What can hang from each mark:
z910: z859
z809: z267 z859
z219: z267 z859
z267: z219 z809 z978
z859: z121 z219 z910 z978
z978: z267 z859
z121: z397

Known rows, with every way that one mark hangs from another:
z809{z267{z219}}: [-33.9   7.3  37.5   0.8  15.9  16.1  -7.5 -15.9  32.7  -9.5 -16.1  10.4
  37.9 -11.2  29.1   3.0  20.5  23.2   9.8 -22.2 -24.4   9.5]
z978{z267}: [ -4.9  17.4  37.6  -9.0  -0.6  28.7  -7.7   9.5  25.9 -13.9 -30.8  -6.4
  11.9  -0.4  19.8  -0.2   9.0  11.9  -6.9  -2.1 -11.8  -7.3]
z219{z267{z978} z859{z121}}: [-25.0   9.9   7.4  -0.4  13.1  41.0 -39.8   4.7  30.8 -19.4 -16.9  11.4
  14.8  10.3  19.3  -7.6   4.1  23.3 -10.2  -5.1  -1.4  -7.2]
z978{z267{z809} z859{z121{z397} z219 z910}}: [ 32.7  43.6  37.9 -31.6 -32.2  46.0 -24.2  -3.1   8.9  -4.9 -71.7   1.8
   7.9  29.4 -29.6  10.9 -12.9  20.6  -8.4  -4.7 -34.1  22.4]
z910{z859{z219{z267} z978}}: [ -3.2  18.3  10.8  -9.7  -8.7  39.8 -22.7  15.7  12.7 -11.2 -42.3 -14.0
  -1.1 -22.9  -8.4   6.6  21.8  41.9  18.0 -15.5 -13.1  10.2]
z910{z859}: [ -9.9  10.9  38.0   0.5   7.1  24.4  -3.2   6.4  30.4  -9.0 -25.5 -14.8
  18.2  -1.1  11.1  -5.9  25.9  17.6   1.6 -17.9  -6.2 -11.4]
z809{z267 z859{z910}}: [-27.2  11.6  32.7  -2.1  -1.7  38.4  -7.4  -4.4  11.2  13.3 -23.8   7.0
  25.1   0.5  22.1   7.9  26.0  18.5   0.4 -16.7 -21.8   6.6]
z978{z267{z219 z809} z859{z121 z910}}: [ 35.4  42.8  47.4 -28.6 -14.9  35.5 -12.3 -21.6  49.1   3.7 -46.0  19.1
  26.0  29.8 -11.7   5.8 -23.7  28.5 -26.5 -12.9 -17.5  19.4]
z859{z121{z397} z910 z978{z267{z219 z809}}}: [ 24.7  48.3  36.0 -21.7 -33.0  65.6 -32.4 -31.9  29.7  15.3 -65.9  18.2
  28.7   3.3 -18.1  -8.9 -30.6  17.4 -12.1   4.3 -13.0  52.7]
z910{z859{z978}}: [  1.1  12.8  25.1  -3.2  -5.0  38.4  -7.9  -1.7  25.7   2.4 -26.1 -15.3
   6.5  -1.0   2.3  -6.6  22.3  26.8   2.8 -13.1  -2.2   7.9]
z978{z859}: [ -8.1   4.0  27.3   2.0   4.1  17.7  -5.8  -3.7  18.4 -21.5 -19.2  -1.2
   9.4  16.3  11.0   4.3  23.2  19.1 -12.5  -8.7 -20.8 -12.4]
z267{z219{z859{z121 z910 z978}} z809}: [  2.8  39.1  23.0  -8.0  -6.5  58.3 -34.5 -52.7  47.3  19.0 -28.8  25.8
  20.7  23.9 -17.0  -3.4 -15.8  27.6 -11.7 -13.0   7.7  42.1]
z219{z267 z859{z910 z978}}: [-17.2  14.8  -7.2   3.7 -11.8  61.3 -34.5  -2.3  12.9  -5.1 -27.9  17.8
   5.7  -0.9   1.6  -6.7   5.0  27.5  -6.7   9.1  10.1  14.7]
z267{z809 z978{z859{z121{z397} z219 z910}}}: [ 18.0  37.1  25.1 -20.3 -16.8  50.5 -33.8 -18.7  13.2  -0.3 -56.7   4.7
  13.1  34.2 -25.4   2.1  -3.4  12.3  -8.2 -20.1 -32.4  29.8]
z859{z121{z397} z219{z267{z809}} z910 z978}: [ -1.1  44.1   6.6 -13.4 -33.0  73.2 -51.4 -21.0  -8.3   8.7 -72.2  15.6
 -11.0 -15.8 -36.7   9.8 -13.1  22.6  16.7  -0.9 -14.5  40.3]
z978{z267{z219 z809} z859{z910}}: [ 29.8  31.7  50.0 -24.3  -6.3  29.3  -3.6 -15.4  52.0  -7.2 -42.8  14.2
  47.7  22.6   2.1  -4.3 -16.4  16.1 -32.2  -3.8 -12.5  22.5]
z859{z121{z397} z219{z267} z910 z978}: [ -7.7  38.4  -9.1  -6.9 -43.9  71.8 -51.3  -5.5 -20.4   0.3 -69.0  11.8
 -25.1 -17.9 -29.4  12.6  -0.9  36.7  27.6  -2.6 -23.9  26.0]
z859{z121{z397} z978{z267{z219 z809}}}: [ 15.8  37.6  43.7 -17.9 -18.5  45.2 -28.3 -28.6  34.0   1.7 -55.8   9.8
  35.4  -1.1  -7.2  -8.7 -21.9  14.7 -10.1   7.1 -18.7  45.3]
z809{z267}: [-33.7   4.2  31.5   0.4  12.5  25.6  -7.2  -1.5  13.2  -5.9 -14.8  -0.1
  11.8  -7.7  25.3   7.6  26.2  17.5   9.5 -18.1 -20.7  -3.7]
z910{z859{z121{z397} z219{z267} z978}}: [ -1.4  26.5   9.4  -9.9 -26.2  49.5 -37.7  10.8  -3.9  -8.8 -62.8 -12.3
  -3.1 -21.0 -23.2   5.9  12.1  43.0  25.1  -9.4 -26.9  15.3]

Rows:
[ 18.3  47.2  10.7 -22.3 -52.1  67.7 -38.4  -3.5  -7.4   8.3 -71.4  -2.4
 -22.9   4.6 -26.7  12.3  -5.9  33.7  19.9  -3.2 -29.4  31.7]
z859{z121{z397} z219 z910 z978{z267}}
[ -5.8  32.8   9.6 -11.1 -16.6  45.4 -31.6 -20.5   6.5   6.0 -35.9  -4.7
 -39.9   4.0 -19.3  25.9  13.1  39.8  28.6 -27.0 -24.9  11.5]
z859{z121 z219 z978}
[ 23.9  27.0  48.9 -26.4  -3.1  25.7  -9.8  -4.8  33.7  -6.2 -33.8   0.2
   8.7  31.7  -4.1  12.1  -8.7  20.4 -27.2  -3.9 -18.2  -0.6]
z978{z267{z809} z859{z121}}
[-29.7  15.6  30.1  11.9   3.9  28.9 -30.9 -24.0  30.5 -23.0 -33.0  12.7
  45.0  10.3   9.9 -12.6   5.6  19.4  -1.7  -4.1 -18.1  11.6]
z267{z219{z859{z121{z397}}}}
[ -4.7  24.9  27.4 -13.0  -7.0  30.5 -35.0  -2.3  -1.0 -25.1 -60.0   5.2
  14.6   1.2 -22.4  11.9  -0.3  21.6  -0.1  -1.7 -35.6  11.9]
z978{z859{z121{z397} z219{z267{z809}}}}
[  5.6  31.5  44.8 -16.4   5.9  39.4 -14.6 -19.2  61.5  -2.9 -34.6  18.6
  60.4  21.6   8.9 -16.0 -17.5   7.4 -27.4  -1.3   7.4  26.8]
z978{z267{z219{z859{z910}} z809}}
[ 10.6  23.2  22.2  -3.9 -19.5  42.7 -28.2 -19.8  26.6 -11.4 -46.0  18.2
  35.4  26.5   0.5 -10.3  -3.9  23.2 -16.0 -16.0 -30.8  23.7]
z267{z219 z978{z859{z121{z397} z910}}}
[ 32.3  42.3  42.5 -32.1 -24.8  49.2 -23.7  -0.4  18.6   9.4 -68.1 -20.1
  13.9   5.8 -28.9   2.8  -5.8  24.1   4.9  -7.4 -23.8  34.3]
z910{z859{z121{z397} z219 z978{z267{z809}}}}
[ -8.9  36.5  -0.3 -16.6 -15.6  59.8 -43.3   1.9  10.8  -1.4 -47.6  10.3
 -21.0  -3.8 -10.5  12.6  -1.6  32.6  18.6 -27.1 -17.8   2.7]
z859{z121 z219{z267{z978}} z910}
[ 21.7  44.9  19.8 -21.2 -35.0  58.1 -27.9 -20.9  33.0  14.9 -45.9  15.5
  -4.7   6.7  -8.9   8.8 -17.0  41.9   0.8 -10.1 -11.6  27.3]
z859{z121 z910 z978{z267{z219}}}
[ -5.7  37.4  49.1 -10.1  -0.2  41.7 -17.9 -44.7  46.9  18.3 -40.3  20.5
  35.8  10.3  -4.7   4.0  -9.5  17.3 -10.4 -23.3 -12.5  25.7]
z267{z219 z809{z859{z121 z910}}}
[ -0.3  27.9  32.5 -17.4   2.3  42.6 -36.7   8.2  23.1  -9.6 -61.1  -8.0
  33.4  -9.5 -13.5  -9.4  -2.6  12.6   4.1 -15.4 -18.9  18.7]
z910{z859{z121{z397} z219{z267{z809 z978}}}}
[-10.0  25.4  14.6 -12.4   0.8  43.1 -32.0 -13.1  14.7  -4.7 -43.5   4.1
  -1.0 -20.4 -12.0   9.9   2.6  19.5   9.2  -5.3  -9.4  27.2]
z859{z219{z267{z809}} z978}
[-19.4  18.4  34.8  -6.9  -9.7  45.7 -26.6 -20.3  24.7  10.1 -40.6  18.2
  60.4   4.8  19.2  -8.4   5.8  19.0  -2.9 -18.7 -40.5  35.6]
z809{z267{z219 z978} z859{z121{z397} z910}}
[ 23.2  29.5  25.0 -25.8 -24.9  32.9 -10.0  12.6  15.0 -13.9 -48.2  -4.6
  -1.5  23.9  -8.2  17.2  10.2  31.6  -1.6 -13.7 -29.4   3.3]
z978{z267 z859{z219 z910}}
[ -9.0  19.2  36.4   2.5  -9.7  36.5 -17.9   3.3  12.2  -7.7 -45.4 -14.0
  14.4   0.2  -2.9  -8.5  15.4  19.1   7.2 -11.3 -18.9  -5.0]
z910{z859{z121{z397}}}
